What can hang from each mark
j_491: j_254 j_979
j_979: j_75
j_930: j_75
j_254: j_75 j_491
j_650: j_75
j_340: j_75 j_868
j_651: j_75 j_868
j_75: j_340 j_650 j_651 j_868 j_930 j_979
j_868: j_75 j_340 j_651

Each row was made from one small tree. The marks that hang from a mark follow it in brackets, in the order of their numbers. Every link used is in the known rows. Write each row's tree.
Known rows
j_868(j_340(j_75) j_651):  28   5 -15 -35 -10 -84 -18   3 -33  38  -5 -37  26 -23  -6  24   2   7  21   1 -30   1   9  -5   0  13 -10  -8 -55   7  18   7 -14 -53  23 -29
j_868(j_75(j_650 j_930) j_651):   7 -45 -12 -26 -25 -63  -3  -8   0  36  -5 -38  23  27   8 -21 -23  23  18 -21 -29  35 -19 -13  13  13 -62  14  -9  10  -5   6 -13 -64   0 -34
j_491(j_254(j_75)):  24 -41 -54  -6  -2 -57  17  10 -43  18   0 -33  21 -24  17  59   8   8  36  10 -51  30  -8  36   7  16  36 -27 -13  20   6 -14  13 -69  28 -22
j_254(j_75):  28 -29 -56 -14  -4 -57   2  12 -33  22  27 -32  18 -26  32  18   9  -8  33   2 -42  42  -1  23  -7  16  20 -14 -32  18   2 -12   1 -70  30 -18
j_930(j_75(j_650)):  24 -47 -29 -26 -10 -61   9   6  -8  25  37 -17  19  13  23   2  -7   8  42   7 -23  35  13  -7   2  18  11 -22 -33  45 -10 -11  -2 -65   9 -17
j_491(j_254 j_979(j_75(j_651 j_930))):  26 -53 -24   9 -15 -51  23  -9  13  17 -28  -5  24  25 -18  45   0  19  -7  25 -41 -31  14  30  21  -2  17  -4  18   8 -23   4  -9 -57  33 -37
j_651(j_75):  36 -48 -36  -2 -25 -62   0   8 -46  44  31 -21  18 -12  22  26   0   6  23  26 -41  41   2  17   5  27  16 -12 -29  32  -6   4  -8 -75  28 -18
j_491(j_254 j_979(j_75(j_340 j_868))):  29  -5 -35  -6 -10 -41  26  -3   4 -12 -34 -28  29   1  27  31  16  24   9   6 -56 -32   3  -5  21  15  22   7  -3  22  28  -1 -46 -51  57 -38
j_868(j_75(j_340 j_650 j_930) j_651):  15  -8 -30 -16 -21 -56 -10 -11  15  31 -27 -54  29  32   3 -27 -17  18  15 -34 -24  39 -16 -36  16  23 -68  20  -5   7 -13   4 -20 -60   5 -43
j_254(j_75(j_340 j_650 j_930) j_491(j_979)):  28   5 -34   5   1 -10  -1  17  36   3  12 -49  24  44  15 -16  21   9  15 -28 -55  11  -6 -35  -3   7  12   9 -12  22 -26 -23 -17 -63  23 -17
j_930(j_75(j_340 j_650 j_651 j_868)):  28 -30 -24  -5   2 -49   9 -14  30  20  12 -31  35  10  20 -45  -3  -2  23 -34 -23  22  30 -44  -5  26  20   2 -12  46  -6  -3  -8 -56  33 -18
j_979(j_75(j_651 j_930)):  24 -57 -33   2 -22 -57  12 -16  16  36   9 -13  25  20   5   3   1  -3  -1  -1 -19  22  13  17  13  12   0   3  -2   0 -18   0  -7 -71  29 -41
j_254(j_75(j_650)):  24 -43 -57 -23  -8 -35   8  13 -16  20  30 -33  17   4  33  -4  10   6  32 -10 -37  38 -12  11   2  21   9  -4 -39  19  -1 -16  15 -65  24 -19
j_75(j_651 j_868 j_979):  22 -58 -22  11 -19 -41  28  -8  -4  43   8 -21  16 -19  21 -28  -8  -6 -11 -29 -26  11  22  -9  18  -9  -9  12   6  28  11   4   0 -45  61  -2
j_75(j_651):  36 -36 -41   1  -9 -62   7   7 -29  35  14  -8  17 -23   0  13  -6 -18  19   6 -24  33  26  15   3   2  11 -10 -10  22 -21  -1   9 -52  27 -22
j_491(j_254(j_75(j_340 j_651 j_868 j_930)) j_979):  32 -29 -22  28  15 -29  29 -14  26   4 -44 -41  36  21   4   0  12  10  -4 -30 -62 -15  17  -8   1  11  19  11  25  17  -6  -5  -6 -60  52 -21
j_930(j_75):  30 -32 -32 -14  -4 -85   5   6 -26  31  33 -14  22 -10  23  24  -7  -3  44  22 -25  39  24   8  -3  15  26 -32 -27  45  -8  -8 -12 -69  14 -20
j_651(j_75(j_650)):  24 -63 -34 -12 -26 -38   8   6 -29  36  34 -25  18  16  22   5   5  16  23  13 -35  42  -4   5  10  29   6  -3 -39  31 -11   3   2 -70  19 -15
j_868(j_75(j_979)):  21 -34 -37  -6 -30 -64   9  -3 -18  33   2 -19  13 -24  32  16 -20   0   2   4 -18  21  -5  -9  20  16 -28  -1  -2  21  -1   5 -16 -47  41  -4
j_979(j_75):  23 -28 -54 -21 -28 -63   6   7 -17  22  23 -15  19  -9  34  28   6   6  23  16 -27  22  -2  18  11  17  15 -11 -32   9  10  -9 -21 -66  33 -38
j_75(j_340 j_651(j_868) j_930 j_979):  37 -24 -53  26  -8 -31  17 -16  14  57 -27 -34   8  39  13 -10  -7 -13 -25 -52 -10  47  19 -24  31  -3 -29  12  33  29   4  -9   9 -54  35 -27
j_868(j_75(j_930 j_979) j_340 j_651):   7 -11  -6 -13 -39 -78  -5 -14  -6  49 -23 -46  25   5   9 -12 -31  25  -7 -21 -17  22 -14 -24  15  21 -63   1   1  -3   2  14  -8 -46  30 -10
j_340(j_75(j_650 j_651 j_868 j_930 j_979)):  22 -97   1   8 -15 -18  28 -34  42  46   0 -33  22  55  12 -51   7   1 -36 -46 -14 -14  25 -24  27 -12 -46  40  -4  21  11  11  -2 -56  51 -19
j_340(j_868(j_75(j_651 j_930))):  33 -55 -23  16   1 -80  -6 -10   2  43 -13   8  33   3  43  12 -19   0  19   5 -18  24  26  -9   0  22 -12  11  12  16  -4   1 -15 -64  26  -8
j_651(j_75 j_868):  36 -41 -49  -5 -19 -53  -2   5 -49  54  17 -14   3   6  36  28  -7   8  25   9 -40  52  -4  18  -2  31  21 -11 -22  36  28  -7  -9 -79  18 -27
j_650(j_75(j_340 j_651 j_868 j_930 j_979)):  23 -45 -38  28  -2 -49  21 -30  45  27 -12 -44  22  32  26 -47  -1  -6 -31 -53 -17  18  20 -33  26   6 -38  13   8   6  -1   2 -21 -44  39 -37
j_979(j_75(j_340 j_650 j_651(j_868) j_930)):  29 -25 -62  -1 -14 -23   3 -20  42  36 -15 -23  15  62  22 -23   5   7  -3 -46 -11  38   2 -18  21  25  -9  25   3   9   9 -14   0 -67  24 -50

Which tree is each row?
 33 -28 -23 -24  -8 -49  -4 -11  -4  32   0 -16  32  12  -3   4   9  -1   9   0 -12  -5  21 -16   0  22   4   6 -48  12 -14   2  12 -46  38 -13 -> j_868(j_340(j_75(j_650 j_651)))
 35 -17 -82  -5   9 -17  10  -3  -4  26 -33 -33  15   5  13  21   8   5  22 -37 -39  35  -2  -3  10  30  32  -4   9  21  14 -20  34 -57  20 -31 -> j_491(j_254(j_75(j_340 j_650 j_651(j_868))))
 29 -32 -32   9 -23 -39  19 -18  -8  63 -14 -23  13  38  18  -7 -14   4 -22 -35  -9  35  14 -13  18   5 -28   4  13  15  13 -11  25 -44  44  -2 -> j_75(j_651(j_868(j_340)) j_930 j_979)
 23 -86 -34   8 -31 -13  21 -18  -4  64  12 -36   1  74  33 -15  -8  26 -20 -22 -24  48 -13  -5  31  16 -36  13   1  34  23  -3   8 -74  20 -16 -> j_651(j_75(j_650 j_930 j_979) j_868)
 26 -36 -46   4 -17 -27   9 -21  44  23  -2 -33  30  49   7 -25  13   5  -2 -30 -10  25   9 -17  24  20 -14  19  -6   3 -28  -2   0 -65  28 -45 -> j_979(j_75(j_340 j_650 j_651 j_930))
 16 -53 -34  -8  -2 -48  30   2 -31  13   0 -35  25 -20  36  22  12  18  32 -11 -62  24  -5  27   2  15  29  -7 -15  25  36 -11   0 -68  48 -17 -> j_491(j_254(j_75(j_868)))
 40   9 -80  -5 -13 -49  -8  -8   8  35 -12 -14   9 -12  25  11   2 -10  11 -20 -19  32  13  -6  10  32  27   3  -6  12  18 -13 -13 -60  35 -47 -> j_979(j_75(j_340 j_651(j_868)))
 45 -26 -77  23  13 -67  -2  -5  19  27 -10 -17  14 -28  50  16  -4 -13  -2 -19 -12  10  32 -27  25  14   8  -6 -10  10   2  -4 -14 -31  24 -17 -> j_650(j_75(j_340(j_868) j_651 j_979))
 28 -10 -65 -19 -19 -36   3  -1  14   5   8 -35  21  13  34  -1  19  10  22 -12 -21  31  -5 -12  24  29   0   8 -31  15   1 -11 -15 -59  29 -42 -> j_979(j_75(j_340 j_650))
 13 -49 -16   1 -25 -61  24 -23  14  21   6 -41  21  48  53 -38  -3  20 -17 -30 -22  18  -1 -21  18  11 -43   4 -22  -1  32  -2 -21 -43  43 -10 -> j_650(j_75(j_868(j_340) j_930 j_979))
 28 -53 -29 -14  -2 -61   6  -3   1  36  29 -10  23   4  -1  -7 -15  -2  33   2 -20  24  27  -6  -3  17  23 -19 -19  41 -29  -3  14 -58   7 -18 -> j_930(j_75(j_650 j_651))
 10 -38  -8 -19 -19 -77  15  -8  -8  41  19 -43  15 -32  18 -31 -21  12  14 -26 -38  17  14 -19  11  -2  -5 -13 -17  44  31   3 -22 -57  28 -20 -> j_930(j_75(j_868(j_651) j_979))
 36 -58 -41  31   4 -21  20 -14  38  39 -11 -32  27  36  37 -18   6   1 -13 -44  -5  26  30 -41  36   0 -29  24  11  24  -9  -5  14 -43  32  -3 -> j_75(j_340(j_868) j_650 j_651 j_930 j_979)
 25 -73 -19  19 -17 -61   4  -3 -21  65   6 -39  22   1  30   9 -12  25  -2  -9 -35  26  10  -5  26  11 -26   5 -11  22  22   9 -15 -72  10 -11 -> j_340(j_868(j_651(j_75(j_930 j_979))))
 15 -32 -20 -29 -30 -35  11 -16  18  16  10 -16  32  12  35 -46   6  22   8 -19 -26   0   3 -15   0  34  11  17 -35   2  21   0   3 -44  57 -13 -> j_979(j_75(j_650 j_651 j_868(j_340)))
 28 -23 -43  -7 -11 -45  16  -8  18  23  19 -45  19  16  27  -8  -5   8  14 -26 -10  34  14 -38  21  18  -6 -16 -16  45 -11 -10   0 -51  24  -9 -> j_930(j_75(j_340 j_650 j_979))
 19 -51  13   2 -30 -54  11 -14 -21  42  14 -37  40  47  40 -28   8  27   8  -2 -41  42   1  -9  -8  39 -13   8 -29  23  18  12 -16 -76  48  -5 -> j_651(j_75(j_868(j_340) j_930))
 32 -27 -46  -6   3 -49  21  20 -33   5 -10 -23  19 -23  10  64   6  15  25  24 -66 -13  -2  30   4   9  37 -21  -9  27   1 -12   0 -59  33 -19 -> j_491(j_254(j_75) j_979)
 20  -1 -43 -38 -28 -54 -12  -1 -24  34 -10 -12  14  22  54   0 -16  24  26  -6 -22  36 -19 -24  -6  47 -20   6 -24  22  35 -12   1 -47  30  -9 -> j_651(j_868(j_75(j_650) j_340))
 25   4 -34 -17 -24 -52  -2  29   2  11  25  -4   9 -18  21  26   9  12  21  26 -55 -14   4   0   7   1  43  -7 -26  17  -3 -11 -47 -56  35 -23 -> j_254(j_491(j_979(j_75)))
 22 -39 -33  16 -25 -31  11 -28  45  37 -25 -37  24  39  10 -33 -16   2 -23 -44   0  23   4 -45  27  22 -56  23  26  12 -40  11   7 -48  33 -15 -> j_868(j_75(j_340 j_650 j_651 j_930 j_979))
 42 -31 -50  22   5 -57  -2 -12  34  28  -9 -11  37  13  43   8  13  -4  11  -8 -13  22  32 -10  14  25  13  11  -3   5   0  -4 -20 -66  32 -31 -> j_979(j_75(j_340(j_868) j_651 j_930))
 33 -39 -65 -10   9 -18  16   3 -10  24 -28 -13   4   7   6  34  -2  16  10  -9 -55 -14   0  18   2  12  39  -4   8  28  11 -19  25 -51  21 -23 -> j_491(j_254(j_75(j_650 j_651(j_868))) j_979)
 38 -24 -48  18 -12 -42   0 -10 -15  51  -2 -38  18  55  30   5   4   7   6 -13 -30  71  -2  -5   8  33  -9   6  -5  34  16  -6 -14 -88  19 -34 -> j_651(j_75(j_340 j_930) j_868)
  9 -69 -20  -6 -35 -39  21 -16  15  36   1 -32  18  52  31 -16 -18  18  -9 -20  -8  24 -16 -22  31   9 -68  20   4  18  -8   5  -4 -55  32 -12 -> j_868(j_75(j_650 j_930 j_979))
 42 -38 -43  15   9 -47   9  -6  32  35   6 -18  27  -3  40  -6  -4  -3  15 -24  -5  14  45 -47  15  22  20  -8  -8  45  -7  -9   4 -41  24   4 -> j_930(j_75(j_340(j_868) j_650 j_651 j_979))
  3 -23   2 -32 -29 -59  15 -13   7  32  15 -51  28   4  23 -54 -19  37  12 -40 -30   7   5 -43   6  18 -11  -5 -34  34  34  -2  -2 -42  30   0 -> j_930(j_75(j_650 j_868(j_340 j_651) j_979))
 40 -27 -41  20   9 -56   8   3  -9  27  -4 -25  34  32  57  18  13  -1  26 -10 -20  53  24 -18  18   6 -13   8  -8  31  14 -11 -21 -67  23 -21 -> j_75(j_340(j_868) j_930)
 25 -33 -46 -10  -6 -24   2 -14   8  41  -2 -30  21  49  31 -27   0  12   7 -40 -25  38  -2  -6 -14  35   0   6 -12   8  13 -19  43 -61  25 -11 -> j_254(j_75(j_650 j_651(j_868(j_340)) j_930))
 18 -28  -1 -33 -19 -57  -8 -10   0  37 -10 -53  31  49  -5 -12   4  26   6 -16 -24   8   3 -18  11  11 -41  13 -48   5  12   3  -4 -59  15 -37 -> j_868(j_340(j_75(j_650 j_930)) j_651)
 15 -19 -32 -16 -23 -26  16  -7  10  24  -9 -65  17   2  20 -48  -5  16  -3 -65 -35  27  -4 -44  34  -5 -46  27 -17  30  29  -2  -8 -39  37 -27 -> j_75(j_340 j_650 j_868(j_651) j_979)
 36 -28 -49   8  -1 -19   9 -13  20  44 -17 -30  17  66  16 -22   0  -4   1 -48 -12  54  13 -24  16   9 -26  21  13  27   1 -13  15 -60  18 -38 -> j_75(j_340 j_650 j_651(j_868) j_930)
 16 -71 -27  -2  -7 -72  18 -13   0  15  16 -29  21  37  50 -29   2   7   8 -19 -34  31  -1   3  14   2 -31   7 -23  14  28  -5 -35 -63  22 -44 -> j_650(j_75(j_868 j_930))
 29 -50 -47  -4   4 -26  21   7  -3  10 -17 -18  19 -10  -7  34   1  12  11   7 -56 -23   5  20   6   9  34  -8  -1  19 -25  -7  30 -43  26 -13 -> j_491(j_254(j_75(j_650 j_651)) j_979)
 39  -9 -57  -9   7 -47  -1  -9  17  41   2 -16  15  20  18 -14 -11  -6  31 -32 -13  40  23 -33  -3  30  25 -12  -5  47   1 -18   8 -58  10 -32 -> j_930(j_75(j_340 j_650 j_651(j_868)))
  9 -85 -41   3 -17 -18  44 -11   0  25  -2 -55  19  50  16  12   6  27  -4 -28 -35  28 -15  14  41   4 -19  -3   7  17   0 -11  32 -60  27 -14 -> j_491(j_254(j_75(j_650 j_930 j_979)))
